Each row comes from the steps of one walk. Every step used is in the known rows, and no mark comes twice. Write the walk behind each row, first mark first.
(in the rows, 128 means zero)
Known rows:
K > X: [122 138 131 186  66 130 112  79  93 125 121 143 134 118 149 156 129 124
 138 171 128 107 114 201 119 140  93 157]
R > D > X > C > V: [123 162 107 155 115 164  90  91 139 158 156 162 136 138 110 127  76  88
 130 136 142 113 150 133  95 186  79 157]
X > C > V > B > L > R: [139 149 101 122  80 125 165 105 132 174 137 196 169 200 131  93  57 118
 101 112 145  99 147 131 127 147 131 124]
C > V > K > X: [ 79 137 108 167  92 133 128  87 107 137 130 161 121 112 133 120 113 102
 148 165 147 131 128 204 111 117 107 157]
K > X > C > V > G: [109 174 116 136  90 139 120  83  86 105 118 142 176 119 158 135  95 120
 134 146 171 107 121 175  79 137  99 161]
G > X > C > V: [117 155 129 131  92 161 119  71 135 147 149 148 131 136 137 118  86 122
 113 144 127 124 139 141  84 137  86 143]
V > K > X > C: [ 80 144 114 159  96 141 143  95  87 143 138 151 122 129 143 140 107  98
 132 164 130 129 121 180 115 138  84 147]
L > R > D > X > C > V: [125 153 102 164 121 162 108  88 142 173 165 192 130 170 111 125  64  74
 106 128 121  98 186 118  83 185  75 150]
X > D > R: [121 128 129 189  85 148 119  90 111 142 140 166 101 115 122 131  75 122
 124 165 117  95 114 180 144 172  90 171]
K > X > C > V > B > L: [150 165  99 125  84 116 143  92 105 152 120 162 187 165 135 107  92 122
 128 125 170 100 145 168 128 144 120 143]
K > X > D: [141 125 121 190  97 138 114  64  70 124 116 163 130 116 132 161 128 126
 136 174 126  93 107 201 141 160  74 179]
L > R > D > X > C > V > B: [118 167  86 154 116 150 118 102 145 181 156 198 141 195 105  98  53  87
  78 113 124  99 179 122  94 189  98 148]
B > V > K: [ 80 120 120 137  84 157 144 105 138 167 145 156 112 130 136 131 105  76
 148 154 134 140  64 181 135 143 120 124]
R > D > X > C > V > K: [ 81 155  96 154 139 168 110 104 143 179 163 166 122 139 103 111  66  69
 134 136 144 131 147 137 102 172  80 148]
N > B: [121 130 131 165  36 133 122  84 127 132 146 132 144 122 120 139  94 150
 142 141 115 125  96 180 137 169 138 155]
N > B > L: [157 122 133 160  51 125 138  89 127 161 140 124 173 139 122 137  90 147
 161 124 129 114  99 179 166 163 140 130]
B > L > R: [149 114 136 175  78 128 149  96 122 176 136 173 146 171 142 137  88 118
 134 135 115  94 122 167 150 138 101 116]
C > V > B > L > R: [138 134 108 146  73 117 154 103 140 176 127 190 164 191 127  91  68 126
 112 116 141  97 138 163 141 135 138 125]
R > D > X: [125 141 127 198 107 155  82  93 131 166 149 140 127 130 113 146  93  99
 132 146 115 106 118 168 129 180  78 152]
T > D > X: [133 130 154 178  77 149  95 100 178 157 142 139 126 133 133 135  79 110
 122 136 115 129 130 162 110 160  83 168]
N > B > L > R: [160 112 128 164  55 120 156  86 127 176 148 155 165 172 123 133  80 133
 137 117 108 102 132 165 156 163 134 122]
D > X > K: [ 75 141 129 194  97 160 107  98 154 189 154 139  93 100 139 119  82  97
 145 143 108 138 118 193 114 157  85 125]
W > T > D > X > C > V: [116 160 117 119 107 164 110 106 194 137 160 177 161 169 115 116  65  96
 115 123 151 139 145 113  76 152 109 202]
N > B > V > G > X: [135 142 137 121  78 156 130  75 138 158 143  93 173 134 138 138  96 120
 128 116 129 125  74 181 113 164 131 121]
N > B > V > G: [123 141 126 121  54 147 133  90 129 136 136 112 181 124 139 143  90 119
 149 122 146 123  52 184 125 174 155 136]
G > X: [120 132 150 175  83 152 113  77 126 157 138 129 121 129 139 139 107 133
 115 154 102 120 105 178 118 133  84 137]
R > D > X > C: [124 156 120 173 112 165  92  96 125 165 158 147 134 142 116 147  81  92
 123 142 120 108 131 137 113 193  67 151]
N > B > L > R > D > X > K: [145 118 111 197 124 141 126  95 150 236 167 156 139 159  93 129  61  93
 145  97  98 106 166 177 151 201 104  95]

Write each row's walk:
[135 132 122 200  91 138 115  77  84 135 130 159 109 108 129 143 102 110
 126 172 122  85 144 204 134 167  76 180] : K > X > D > R
[ 96 169 124 125  80 150 122  94 111 113 128 148 172 123 151 122  68 128
 133 139 167 117  92 152  89 140 114 152] : X > C > V > G
[126 143 132 151 129 159 109  62 104 140 119 141 153 120 129 122  85 137
 120 142 145 102  93 179 114 139  81 158] : C > V > G > X > D
[105 153 117 133  67 150 122  87 126 123 142 169 136 128 138 123  83 122
 133 152 148 124 116 143  95 148 111 156] : X > C > V
[ 97 124  98 169 123 138 131  72  85 140 122 181 117 112 116 124 113 102
 148 170 149 115 121 202 133 140  91 175] : C > V > K > X > D
[157 153 105 164 126 139 136 112 134 215 152 175 167 216 111 115  55  86
  92 101 116  84 164 124 145 191  86 117] : V > B > L > R > D > X > C
[120 158 109 144  77 140 119  74 100 115 131 162 143 125 147 137 109 114
 135 160 154 113 146 167  86 145  96 166] : K > X > C > V
[179 107 121 177  89 123 132  90 118 176 145 168 172 179  94 151  81 130
 136 114 112  85 133 165 166 189 128 118] : N > B > L > R > D
[ 94 140 103 123  97 153 155  93 106 155 147 156 127 138 147 146 118  62
 139 157 141 132 105 175 111 151  99 136] : B > V > K > X > C
[ 75 149 118 129 113 163 139  85 137 168 155 152 115 136 125 102  79 103
 115 144 129 145 135 148  95 126  86 132] : G > X > C > V > K
[122 156 139 107 105 173 133  84 123 155 140 117 166 146 159 141  90  96
 114 129 139 119  76 152  93 151  91 117] : B > V > G > X > C
[ 83 147  93 162 142 163 128 102 143 194 171 196 111 172 104 110  56  55
 110 127 122 117 180 125  94 173  76 138] : L > R > D > X > C > V > K
[107 157 144 148  99 153 107  76 129 139 124 121 158 120 146 116  84 137
 120 138 146 117 101 180  93 117  98 139] : C > V > G > X
[113 178 114 147 129 166  89  97 126 146 142 141 172 134 124 126  60  94
 129 124 164 107 127 139  87 178  83 153] : R > D > X > C > V > G
[153 168  95 136 123 143 116 110 144 192 143 160 178 181 101  98  57  97
 123 104 160 101 150 132 137 184 102 134] : R > D > X > C > V > B > L
[109 164 149 143 103 159 122  85 109 145 134 112 161 137 155 137  79 132
 107 137 126 117  94 156 100 139  77 132] : V > G > X > C
[154 144  97 169 122 133 121 104 153 210 141 186 162 198 102  96  61  89
 110 101 137  87 171 150 142 172 108 124] : C > V > B > L > R > D > X
[157 145  94 133 110 126 141 109 125 174 132 211 180 210 101 108  56 115
 100 108 147  81 151 131 136 173 122 122] : X > C > V > B > L > R > D
[162 144 104 158 136 151 124  94 139 201 161 184 159 188 113 122  61  72
 127 111 133  88 188 115 114 181  73 124] : B > L > R > D > X > C > V
[ 97 156 131 151  75 142 111  93 119 115 117 142 162 113 145 121  80 136
 142 144 165 116  79 184 103 129 124 153] : C > V > G
